What can hang from each mark:
D: X Z
Z: C D P Q T U W
X: C D
W: Z
U: Z
Q: Z
A: C
P: Z
J: E Z
T: Z
C: A E X Z
E: C J

Every row comes from one small tree of marks. The marks that hang from a mark follow it in brackets, in alphabetical order. Every link used is in the known rows. Which tree was each row made from?
Known rows:
X[C[A E]]: [-22  61   8   6  19  48  -5   5 -11  15   1 -49  25  22   6 -29 -40  28
 -33 -14  21   6 -28   1  -3 -27   1 -61 -21  26 -17  18 -24 -31  -9 -53
 -11  33  36  16 -13  20  -3   6]
A[C[E X[D[Z[T]]]]]: [-10  26  13  20  17  35 -21  11 -15  33  21 -29   8  29  21  32 -52  23
 -23   7 -20   5 -34   3   7 -17  -6 -38  15  37 -13 -17 -12 -19   8 -38
  -2  32  30  27   4   5 -29 -15]
U[Z[P W]]: [ 75 -22  50  29  22  26   8  -7 -29  26 -15  36   0  24   6 -32   1  -2
  18   6  22   7   8  -8 -15  -1  48  39 -29  18  -8 -16  15  -4  16 -14
  11   1   7  38   4  36  26  25]
X[C[E[J]] D[Z]]: [-25  73 -40   2  35  22 -15 -15 -21  35  -2 -45   3   7  19  -7 -45  -1
 -33  -1 -11   9 -21  -6 -23 -25  22 -68  -9  25  -9  -3 -32 -43 -14 -36
  14  35  43  11 -10 -14 -28  11]
Q[Z[D U]]: [-14 -22   9  25  -8  -4  -4 -31 -22  13  -9  12   6  13  15   9 -19 -15
  22  25 -22  -2 -54  15   2 -19  62 -18   4  18  -1  39  -8 -33   5 -16
  17  31   3  20   9  -9  -5   4]
Q[Z[C W]]: [ 17 -26  43  18  47   2 -11  -3 -29  -2  -7   8   5  20   4  23 -25  10
  19   5  26   9 -16   0 -40   8  39  -1   3  11 -21  35 -16 -36  12 -20
  10  13  -2  12   2 -36  19  10]
C[Z[Q W]]: [-13 -42  17  -1  10  11   0  36  -9   9   5  18  20   7  -1 -17 -14   7
   6  -1  20  -1 -18  19 -47  36  21  18 -18  32   9  -7  -8 -34  27 -12
  -2  43   5  18 -11  14  -4  40]
A[C]: [ -5   9  49  48  12  32 -18  -7 -47  15  -7 -11  20  31  16  12 -29   9
  -6 -15 -11   3 -17  -9  -7 -10  43 -86  13  28 -27 -10   3 -49   2 -38
   4  11  29  26  -3 -15   4  21]
X[C[E[J[Z[P]]]] D]: [-11  91 -13  13  26  32 -19 -11 -28  33 -18 -38   1   4  11 -10 -40  -4
 -41 -14  -7  10 -13   3 -11 -37  21 -64   0  19  -7 -28 -37 -32 -14 -49
  13  26  34  21  -5  -9 -12  11]
C[E[J[Z]] X]: [  3  42 -26  -2  -2  18 -38  16 -24  25 -14 -43  25  20  14  12 -50  28
 -25  23  -6  23 -31  -9   3 -62   2  51   7  22  -3 -39  -3 -14  15 -35
 -21  37  33  20 -10  47  -5 -44]
P[Z[C Q T U]]: [-52 -36  51  68  -6  29   1  -5   9  -8  15  42  14  19   7 -39 -19 -10
  43  11 -65   2 -14  65   7   8 -15  18  21  31   0  34  12   5  11 -23
  29  15 -21  56  33  46  12  14]
X[C[Z] D]: [ -12   57   -2   13   31   39   -8    7   -6   34   10  -38    2    6
   10  -12  -44   -7   -4  -34   -1   -4  -18   17  -30  -12   24 -106
  -13   21  -10  -11  -31  -38  -10  -33    5   45   36   10  -30  -23
    4   42]
J[Z]: [ 17   2  23  30   2  14 -35 -11 -51  -3 -40 -13   9  24  12  -9 -23  -5
   9   5 -42  10 -35  10 -34  25  45 -26  15   6 -14 -16   8 -46   5  -8
  -4  22  22  25 -27  22  36   3]
Z[C[E[J]] P U W]: [ 52  51  63  46  23  16  13  -4  -4  14  -4  58  13  18  -8 -13  -3  -8
 -16  17  38  38  28  22  70 -69  13  54 -25  55  -5   8 -23  87  16 -41
  27 -15 -36  76  64  22 -26  20]
Q[Z[U]]: [ -8 -28  19  40  -6   3 -14 -24 -20   6 -12  -2   5  16  20   5 -26  -6
  27  15 -34  -2 -48   0  10 -18  71 -16   2  25 -18  31  -1 -36   9 -19
  14  23  16  23   2  -5   8   8]
E[J[Z]]: [ 17  22 -14  42   3 -13 -40 -21 -74   6 -51 -10  24  14  15 -14 -30 -15
  -6   6 -34  21 -11 -17 -16 -25  45 -26   6   0 -10 -16  15 -55   7 -20
   2  15  28  17 -14  23  24  -3]
E[C[X] J[Z[D T]]]: [ 12  37 -24  20  21 -28 -37 -18 -78  27 -18  13  41  16   9  -9 -60  -6
  18   8 -34  19 -37  15  -5 -31  -1 -49   9 -23   7 -13 -11 -62  22 -22
   0  30  12  10   7  19  24 -37]
W[Z[C Q T U]]: [-48  51  41  34  10  11 -10   1  -9   8  15  70  11  20   6 -75 -17 -20
  33  14 -89   6 -52  45  11  13  -8  47   6  51   6  55  -6  -6  12 -16
  40  23 -16  59  30  43   6  23]
Q[Z[C[E]]]: [-30  10  32  26  24  12 -17 -14 -18   1   0 -13   6  20  11   8 -41  15
  11  12 -12   9 -38   2 -22  -4  25 -20  15  18 -27  12 -15 -50  11 -36
  11  20  13  20  -5 -17  13   4]
T[Z[P]]: [ 15   9  17  10  -6  23 -20 -50 -32  -1 -17  21   1  37   9 -10 -25  -5
  19  -8 -43  -1  -4  18  -1 -15  48 -43 -23  21 -11 -17   5   6  23 -13
   9   9  12  23 -11  20  18  -8]
Q[Z[C P U]]: [ -5   2  58  60   3   5  -6 -24 -12   4  -2  45   1  20   7  -7 -30 -11
  44  11 -35  10 -27   7  38 -40  42 -15 -14  28 -20  20 -10  16  18 -27
  29  -2  -9  45  22  -2  14  17]
X[C]: [-12  50  26  16  17  50  -5  -1 -31  18  -9 -16  25  28   9 -16 -21   9
   4 -29  -9   5 -24  -8 -21 -28  38 -72 -16  13 -21   9 -16 -29  -9 -36
   7  11  34  19  -8 -13  21  31]
U[Z[P]]: [ 38  -1  45  43  -2  33   2 -18 -27  27 -13  28   2  26  12 -47 -10  -5
  30   4 -24   5  -9  -7   0 -14  43   4 -27  18 -14 -27  21 -16  15 -20
  15   3  21  42  -4  46  36  27]
J[E]: [  2  -6  11   3  -7  28 -17  -1 -39   5 -20 -35  23  31  12 -10   0  18
 -29 -13 -55  13 -15   7 -32  -6  49 -29 -15  69  -5 -15   7 -49   1 -45
  10   5  11  33 -19  22  18  19]
Q[Z]: [-14 -30  21  18   2   6 -21 -16 -36   4 -20 -12   8  19  19  13 -29   6
  21   7 -21  -2 -46 -11 -28   0  60 -24   3  14 -20  13  -1 -70  10 -22
   7  25  26   4 -13 -19  23  11]
D[X Z[C Q T U]]: [ -38  -17  -10   16   -9    3   -6   -5  -12   -5   27   72    9   35
   14  -15  -12    6   46   32 -108    9  -48   73   53   39  -18   29
  -40   -6   14   79    6   57   31   24   39   -2  -11   43   61   46
  -11   42]
Z[C[A] P Q T U]: [-46  29  75  68 -35  26  25   0   8   4  22  99  11  32 -13 -69  -1 -16
  31   7 -81  21 -34  73  88 -27 -55  26 -50  43  24  73 -16  91  39 -29
  49  -5 -50  86  88  76  -5  22]
T[Z]: [  5   6  -3   4   6  24 -24 -49 -34  -4 -11 -14   3  36  12  -2 -30   2
  12  -9 -39  -3 -14  23 -26   2  52 -55  -3  13 -17   5   7 -26  17  -9
   0  25  21  13 -25  10  17 -17]
X[C[E[J] Z[D Q]]]: [-59  62 -24   8  20  22   1  12 -13  28  14  -3  33   1   3 -39 -45   5
 -23  -2   1   3 -24  -4 -27 -17 -11 -41  -8  12   6 -19 -31 -32   5 -45
   8  37  22  23 -11  17 -32  25]
Q[Z[D[X] P T W]]: [ 34 -45  22 -15   6  -9   1 -10 -44   9 -16  70   5  19  11  30  -3  -7
  11  25 -14  -2 -31  27   9  26   9  40 -26 -11  22  30  -9   7  21  -1
  28   4 -18   7  45  -5   1  32]
U[Z[Q]]: [-17 -22  22  33   1  31   1  -8 -24  21  -4  13   3  22   7 -53  -6   7
  27   6 -30  -2 -30   7 -45  14  43  20  -9  10  -3   3  12 -50  20 -15
  14  20  19  35  -3  44  24  12]
Z[Q]: [-66 -18  27  -1 -32  34  -6   8 -30   8 -19   9  20  25   2 -22   9  13
   8  -5 -31   3 -45  24 -43  -1  43  13 -13  33   9  13  -9 -51  18 -23
  13  23  14  24  21   9  12  19]
E[J[Z[W]]]: [ 42   7  -9  33  20 -17 -36 -13 -76   5 -52  -5  23  12  11  -2 -23 -13
 -14   8  -2  22   1 -18 -25 -14  47  -2   4   0  -6  -9  10 -47   7 -15
   0  13  19  15  -8  16  18  -3]
U[Z]: [ 27  -4  25  39  10  33  -3 -18 -28  23  -7  -8   4  26  15 -41 -14   2
  24   4 -19   3 -19  -2 -26   2  49  -9  -7  10 -19  -5  23 -48   9 -16
   6  20  30  31 -18  36  36  17]
C[A Z[U]]: [  5 -11   2  42  -8   5  -5  11  13   7  18 -23  20   9   7 -45 -49   0
   8   4   9   2 -28  32  41 -11   5 -54 -36  45  -7  30   8  -8  16 -23
 -21  65  18  22 -30  62  -1  21]

Write each row's tree:
[-35  10  22   4  -3  19  -9  -9 -17  22  -7  14 -11  21   6  -7 -12  -9
  14   3 -32  12 -25  36 -25  -9  30 -24 -27  44   5   9 -19 -21  10 -14
  26  26  10  25  17 -10   3  23]
X[D[Z[C P Q]]]
[ -2 -36 -27 -43  15   6 -11 -29 -35  -4  -7  36   1  28  -4  13  -3  10
   0   8   1 -10 -10  63 -49  37  36  17 -17 -13  25  36 -14   4  26  13
   7  25 -15   2  16   6 -16 -16]
T[Z[D[X] Q W]]
[-41 -26  24   9 -31  10   4  -4 -31  10  -6  71  14  33  14 -30  -2 -10
  33  23 -93   8 -49   9   0  27  -1  25 -42  34  19  16   7  -3  32   0
  36   6   4  36  35  43  -1  32]
D[Z[P Q T]]
[ -3  -6  16  23  31  15  -4 -32  -5 -10  12  37  -4  30  -9 -16 -15   0
  20   0 -15   4   1  54 -18   7  35   4  -6  19  -2  53 -19  41  29  -3
  18  13 -28  45  20  13 -13 -24]
T[Z[C Q U W]]
[ 48  44  25  27  40  22   1  18  11  19  18   5  18  22  -5  12 -22  15
 -14  18  53  37   9  29  40 -76   5  67  -6  43  -9  37 -23  72  14 -31
   2  13 -21  56  44  18 -25 -20]
Z[C[E[J] X] U W]
[ 51  26  28  44  55  24  12  -7 -23  20  13  18   6  24   8 -36 -17   2
  -5  17  -6  21   4  12 -12  22 -21  35   5   1 -11  19   7  -5  17 -23
  23   7  -4  51  18  47  11  12]
U[Z[C[E[J]] T W]]
[ 35 -27  -3  13  13  -8  10  16   8  13  19   0  19   3  -3 -28 -31  -7
 -10  16  67   2 -15  46  19   0  -1 -23 -36  39  15  48  -6   7  12 -14
 -21  70  -9  15 -13  46 -23  16]
C[A Z[D U W]]
[-29 -11 -10 -24 -22  12 -13 -43 -32   1  -9  62   0  31  -2  -9 -10  -1
  20   6 -47 -10 -17  60 -10   3  27  -4 -34  -5  27   3  -8  22  32   3
  21  11 -11  17  21  25  -6  -6]
T[Z[D[X] P Q]]
[ 27  20  38  44  32  40  -4  -3 -10  27  17   2   3  33   6 -35 -32  13
  42   0  -9  13 -10   9 -19 -28  14   2 -11   5 -23   5  13  -6  16 -18
   4  14  15  40 -12  37  41  -3]
U[Z[C[X]]]
[-16 -85  27  19  -2  12   6  -2   0   1  -8  36  14   5   0 -12   5 -10
  17  24  27  -8  -3  56 -33   5  40  53  14  37  22  25   3 -14   0 -13
   8  34 -22  28  25  23 -14   2]
P[Z[D Q U W]]
[-12 -33   6   6   0   2  16  21   5  19  16  41  19   1  -5 -22  -5 -14
   7  17  21  -2 -26  44 -18  16  23  25 -16  35  27  19 -16   4  23  -7
   8  50 -19  34  13  24 -32  34]
C[Z[D Q U W]]
[-43  20  20  13  -7   6 -21  -1 -15  12  -8  42  12  12  11 -65 -13 -12
  24  16 -53  -5 -54  22  -9  -2  51  51   1  63   4  28  -1 -41   5 -16
  20  36   9  38   6  33   1  16]
W[Z[Q U]]
[ -9 -83  37  40  -2  21   5   6  -1  -7  -3  40  14  13  10 -19   1  -8
  21  18 -23  -5 -10  51  -8  30  14  62  16  36  14  33  14  -4   9 -13
  18  22 -18  40  36  44  -3  13]
P[Z[Q T U W]]
[ -8   6  19  11  17  18 -14   2 -16  12  12   8  14  39  12   1 -34  12
  42  14 -30  20 -28   6 -17 -20  12 -13 -26  29 -17  25   4  -1  16  -3
   4  20  18  22  -6  11  17   3]
D[Z[C[X]]]
[ -3 -73 -24 -42   6  -4 -18  14 -35  -4  -8  44  11  27  12  17   2  27
  19  27 -15  -1 -28  38 -19  55  35  59 -48  -4  17  44   4   0  24  28
   8   9  10  -2  31  12  -9  38]
D[X Z[Q W]]
[  3  24 -20  11  15 -19 -35  -7 -57  26  -9 -28  47  18   6 -16 -65  22
   9  -9  27  19 -21   6  13 -76  15 -67 -26   7  -8   9 -10 -74  20 -43
 -23  42  32  -8  -1  14  27 -37]
E[C[A X] J]
[ -9  25  11  29  15  33 -22   8  -5  33  21 -32   6  26  19  30 -52  22
 -18  10  -6   5 -30   3  17 -37  18 -38  15  47 -17 -16 -13 -10   5 -38
  -5  33  29  31   1   5 -36 -18]
A[C[E X[D[Z[U]]]]]
[ -2  50  42   9  16  46 -14  13  -7  23  10 -20   7  36   0  14 -29  17
  21 -16   0  25 -15  40 -12 -60   7 -24 -11  29 -16  15 -17   7   9 -28
   1  24   9  26   7 -13  33  -2]
Z[C[X[D]]]
[ -3 -10  11  -9  39  22 -14 -11 -12  -4  13  27   0  37 -11   6 -26  21
  22  -8   2   5   1  43 -51   1  15  19 -13   9   0  33 -20  25  35  -3
   2  18 -18  22   5   7   3 -42]
T[Z[C[X] Q W]]
[-20  21  26  45  21  25 -16  10 -16  18  18 -22  21  16  16   1 -58  16
 -27   1  -1  -1 -19  -9   0  13   6 -76  23  37 -26 -47  -4 -49   9 -48
  -5  34  31  32 -24   9 -28  27]
A[C[E Z]]
[ -2  49 -17 -18  49  34  -4  -1  -8  31   5 -40  -4  11  14   7 -31   8
 -34  -2  20   5 -21   6 -39   1  26 -45 -11  33  -7   8 -41 -30 -15 -29
   9  37  32  11  -7 -25 -30  16]
X[C[E] D[Z[W]]]
[-45  19   1  10   2  20  -7 -13   0  22   7 -13 -12  16  10  -8 -15  -7
   0  15 -34  12 -38  47 -13  -7  32 -18  -7  51   2  29 -22 -18   5 -17
  23  40  10  35  17  -1 -19  11]
X[D[Z[C[E] Q U]]]
[-23  69  -5 -14  14  16  -9 -15 -32  15   3  10  23  23  -1   7 -21  13
 -23  20   7  25  -9  62  11 -32 -20  -9  -4  -8   7  16 -16   4   3 -28
  14  15  -5  24  35   4  -9  20]
Z[C[E[J]] D[X]]
[ 38 -46  43  31   6  -4  -3 -13 -21   6 -20  42   1  13  10  14 -10  -9
  22  18   7   2 -22  -6  23 -19  70  30 -20  33  -7  20  -9   7  17 -17
  19   5  -7  29  23  -6  -1  17]
Q[Z[P U W]]
[ 21 -69  32   2  17  17  -4  -4 -20   2 -19   5  17  12   8  10  -7  -2
   7  14  50  -3  11  35 -54   8  36  16  18  26   5  -2  12 -46 -11 -17
  -6  34  -1   4  -4   2  12   9]
P[Z[D W]]
[-19  63  47  15   6  34  18 -15 -31  17  13  38  21  38   0 -10  -3 -18
   7   4 -50  25 -33  66  -2   0 -47 -36   2   4  13  52 -11   8   7 -22
  36  16 -24  43  44   7  17  28]
Z[C D T]
[ 49 -12  21  -3   4  14  20 -12 -19  22 -12  26  15  17  -1  11  25 -20
 -14  21  49  13 -16  46   6 -25  58  29  -9  38  19  55 -14  23  -2  -9
  10  29 -23  35  42  -3 -24  15]
Z[D U W]
[ -8  34  16 -12  11  18  -5  -8 -25   6   7  11  18  32  -8  -2 -19  15
   4   5  23  17 -13  83  12 -21 -22 -44 -34  -9   9  62 -12  11   3 -15
   1  26 -10  10  25   8  18  18]
Z[C[A] D[X]]
[ 32  20  16  32 -11   6 -18 -22 -37   7 -29  56   6  19   4 -15 -16 -23
  21  18 -49   5 -30  42  39  -5  33 -11 -16  -8  12  -4  -4  44   5   2
  16   2  -9  44  17  39   6  18]
J[Z[D[X[C]] P U]]
[-24  71 -16  23  30  28  -8   9 -14  24   9 -27  33   6  12 -30 -55   9
 -22 -10   1   6 -14 -21  -8 -24   0 -61  -6  17 -17 -30 -19 -33   0 -48
   0  31  37  22 -27  16 -14  31]
X[C[E[J] Z]]
[  2 -26  14  16 -23  -7  -6 -30 -24  12 -13  54   3  14  13  13 -14 -13
  32  27 -32  -4 -42  27  46 -29  52   5 -25   8   8  21  -5  15  14  -8
  25   9  -6  22  32   2  -4  24]
Q[Z[D[X] P U]]
[ 11  23  45  24 -49  22  18 -30 -16  29 -16  63  14  21   2 -19  15 -35
  13  18 -21  13 -27  41  62 -70  47   0 -35  49  20   8  -6  50   7 -22
  28  10 -18  55  50  25 -11  30]
Z[D P U]
[ 24 -11  26  23  35  16 -11  32 -19  30  24   8  22  21   6  30 -50  13
   3  -4  38  -1  -8  -2 -15 -14   4 -41  -1  22  -5 -19  -7  -6  15 -23
 -14  37  11  16 -15  -3 -20   5]
A[C[X Z[D W]]]
[-23 -18  13  18  -3  24  11 -15 -25  29  -1  26   4  19   3 -51   2  -4
  21  16 -18  -3 -33  22 -53  12  33  19  -8   3  14  10   6 -48  16 -12
  18  29   7  32   5  40  11   8]
U[Z[D Q]]
[-22  14  27  30  14  32  18   1  -9  32  31  51   5  31  -3 -49 -12  -1
  40  16 -50   8 -36  44 -29   5 -37  39 -10 -10  19  35  -1   8  28 -10
  30  19 -17  50  28  56  17  -5]
U[Z[C[X] D Q T]]
[  0  32 -13  11  14  -9 -34 -11 -64  31 -14 -13  47  19  10  -2 -54  14
  17 -10   5  20 -22  -2   1 -74  34 -56  -8   5 -11 -16 -10 -74  20 -40
  -9  26  33   2   6  -7  28 -21]
E[C[X] J]
[ 23  28   2  49  -8 -12 -31 -22 -76   9 -49  25  23  17  16 -22 -26 -25
  -1   9 -64  23 -12 -14  15 -21  17 -12  -5  -1   1 -20  16 -24  16 -19
  18   1  15  30   8  41  24   9]
E[J[Z[P T]]]
[ 11 -30  61  25 -33  22  31  12 -12  12  -7 110  11  23  -4 -28  39 -22
   7  15 -47  11 -27  47  52   4   5 101 -41  47  39  46 -15  79  37 -11
  49 -10 -47  73  99  50 -23  36]
Z[P Q T U W]
[ 57 -10  20  18  10  14  -6 -45 -19   0 -12  40  -4  31   4  -3 -11 -13
  13   2 -10   1   9  28  23 -18  61  -1 -26  31  -5  12  -2  52  23  -4
  11   6 -13  38  12  23  -7 -11]
T[Z[P U W]]
[-63  50  67  12 -25  51  13  32   6  20  25  78  17  39 -10 -29 -12  19
  15   9 -74  25 -40  50  33 -30 -80  79 -31  34  24   0 -27  70  45 -39
  39  -5 -32  70  75  58  -3   5]
Z[C[E X] P Q T]
